Each row was made from one path, in order. Every step used is in the known rows, and no mark comes twice. Write each row's path.
In the rows, 128 means zero.
Known rows
mozab gunot: [106 165 113  83 128 134  78 133  72  87 160 144 128 128 144  82  70  90
 143 131 116 135 154 102]
gunot kabud giga mozab: [159  73 159 120 123  86 180 139 185 142 151 119 153 117 115 158 180 149
  91 113 136 124 125 162]
kabud guver giga: [125 172 111 156 177  53 142 101  87 169 144 160 115 157 116  54 166 149
 116 130 173 113 114  78]
mozab guver giga: [110 200  81  85 135 114 103 134  79  93  85 153 132 194 139 101  90 167
 117 141 101 170 133  66]
guver giga mozab: [142 161 104 126 141 114 178 123 112 137 126 180  97 167 160 116 153 140
 113 145 138 140 108  72]
tere kabud: [100 172 148 113 163  85 110 100 121 120 116 109  78  86 137 139  86  92
 136  87 127 144  99 173]
tere gunot giga: [ 75 187  98 157 124 147  37  82 142 117 147 133 140 131  98 108 160  97
 111 124  84 171 131 116]
mozab guver: [114 179 103  74 129 124  88 138 101  89 106 121 147 151 140 133  75 135
 126 131 103 163 142  98]
giga mozab gunot kabud guver: [166  42 164 129 110 134 164 152 135 119 166 122 154  99 144 115 112 119
 134 134 141  58 161 144]
gunot kabud guver: [152 118 149 156 161  37 131 138 149 132 173  93 157  64 123 133 174 147
 110  99 151  97 123 174]
giga mozab: [148 134 128 112 134 135 165 129 142 133 144 151 113 123 154 158 141 110
 117 141 138 126 116 109]
mozab kabud guver: [132 123 132 109 148 118  86 128 132 158 104  80 149  89 111 158 138 120
 158 122 179 125 128 127]
kabud mozab: [120 194  85 113 129 104 107 123 123 213 179 132  86 112  96 129 149 126
 138 135 154 168 111 148]
giga mozab gunot kabud: [156  75 150 104  99 149 150 165 135  86 163 123 142  97 167 143 104 109
 133 135 115  95 156 149]
guver giga mozab gunot kabud: [152 110 127 118 112 131 167 150 108  99 136 163 120 146 166 100 121 146
 126 136 121 108 138 109]
tere giga mozab gunot kabud guver: [143  34 167 163 139 138 124 162 124 114 120  88 123 106 155 134 154 134
 138 141 113  66 176 155]
gunot giga mozab kabud guver: [133 102 147 164  97 159 163 147 185 157 131 114 158 101 159 175 182 136
 169 120 125 113 120 125]
tere giga: [ 92 171 119 142 183  97  70 140 109 102  99 108 100 112 145 146 173 119
 121 133 107 164 132 131]
tere kabud mozab: [108 171 124 116 133 101 109  95 130 208 136 100  47  93  99 140  99 107
 149  98 144 151  99 208]
kabud giga mozab: [132 107 143 107 127 108 179 103 149 175 144 157 127 173 105 110 161 131
 103 145 148 137 131 101]
guver giga: [116 215  89 121 165  77 120 113  90 122 131 173 105 151 142  87 145 142
 110 128 137 165 107  79]
gunot giga mozab: [121 158 129 159 101 136 176 146 166 124 167 162 134 112 177 148 177 122
 132 111  80 138 110 114]
gunot giga mozab kabud tere: [129 109 138 188 103 177 160 165 177 104 112 113 170  94 133 196 161 137
 149 111 106 121  92 154]
giga mozab kabud: [155 105 135  95 107 175 140 143 162 130  94 108 129 102 153 213 131 115
 148 139 154 141 122 114]
tere giga mozab: [115 117 138 146 160 137 125 142 130 117  91 117  97 125 163 173 180 124
 121 149 111 136 139 124]

Write each row's path
[143 101 128 140 142 122 172 115  78 163 147 170 113 177 139  39 123 140
 140 158 166  73 148  68] | kabud guver giga mozab gunot
[145 122 122  85 104 168 156 144 131 107 103 133 137 159 157 162  88 136
 125 152 107 136 143  96] | giga mozab guver
[141  99 105 166 138 194 103  99 125 126  50 126 127 167  66 148 134 145
 111 162 164 133  99 105] | guver giga mozab kabud tere gunot
[ 87 182 116 123  96 141  95 147  98  81 179 157 146 121 167  75 102  99
 156 108  66 139 152 109] | mozab gunot giga
[172  90 143 171 151  62 188 141 147 152 147 131 133 109 138 120 187 171
 105 122 162  78 114 141] | gunot kabud guver giga mozab
[131 136 119 144 158 135  82 143 123  96  86  82 162  86  78 189 114 128
 142 113 162 142  92 159] | mozab kabud tere
[ 80 161 125 127  89 142 104 118 114 182 156 110  65 100 129  95  74  97
 185  91  93 137 130 204] | tere kabud mozab gunot giga
[148 132 111 105 122 156 152 132 134 134  75 144 110 145 160 168 145 145
 138 145 152 151 105  78] | guver giga mozab kabud
[ 98 129 112 143  82 210  79 107 158 113 105 127 152 171 117 135 124 127
 119 157  65 158 147  99] | tere gunot giga mozab guver
[153 130 138 185 170  63 124 162 136  66 155  99 174  65  87 161 144 146
  86  93 130 104  89 217] | gunot kabud tere
[155  88 125 170 126 138 168 155  98  77 131 156 143 144 124 100 108 162
 108 132 133  81 117 139] | guver giga mozab gunot kabud tere
[131 132 131  97 121 108  87 162 109  60 169 117 149  82 149 114  90 108
 129 106 108 121 154 160] | mozab gunot kabud
[139 106 132  89 112 172 151 138 104 108 151 152 121 138 165 108  81  91
 144 151 121 109 156  97] | giga mozab gunot
[117 131 129  70 128 118  89 118 146 155  88  99 150 132  91 155 142 131
 141 121 159 180 133 120] | mozab kabud giga
[102 137 115 166 102 185  92  90 164 129 143 138 138 146 115 129 166 105
 110 145  90 151 133 112] | tere gunot giga mozab
[134  97 133  77 104 141 166 115 142 159 101 140 146 208 107 119 111 151
 115 151 121 144 149  87] | kabud giga mozab guver
[134 138 109 107 115 153 157 130  79 116 129 189 103 181 169  71 100 130
 136 157 129 122 141  63] | guver giga mozab gunot
[121  92 175 112 136 109 179  79 154 174 108 120  80 146 112 126 108 115
 125 104 145 121 115 164] | tere kabud giga mozab
[119  85 168  81 112 133 167  95 149 154  67 106 104 179 109 134  58 130
 131 119 120 129 130 149] | tere kabud giga mozab guver
[157  66 155  99  99 108 166 146 179 124 118 107 173 152 119 162 139 172
  97 125 113 130 143 155] | gunot kabud giga mozab guver
[110 135 163 139 176  67 129  86 123 164 124  97  85  90 115 107 100 106
 140  93 160  96 112 175] | tere kabud guver
[111 165  88  95  98 141  84 127  86 184 185 133  91 130 103  82  93 105
 160 139 137 149 150 138] | kabud mozab gunot
[102 132 112 189 133 187  29 118 146  95  79  78 174 101  47 172 140 120
 135 120 121 153 103 162] | mozab kabud tere gunot giga
[110 115 123 229 138 178 100 100 142 108 136 132 160 139  56 122 153 121
  95 134 104 108 102 153] | kabud tere gunot giga mozab
[135 114 134 136 141  80 114 146  89 106 156 129 144 120 129  56 110 142
 133 115 140  82 154 134] | mozab gunot kabud guver giga
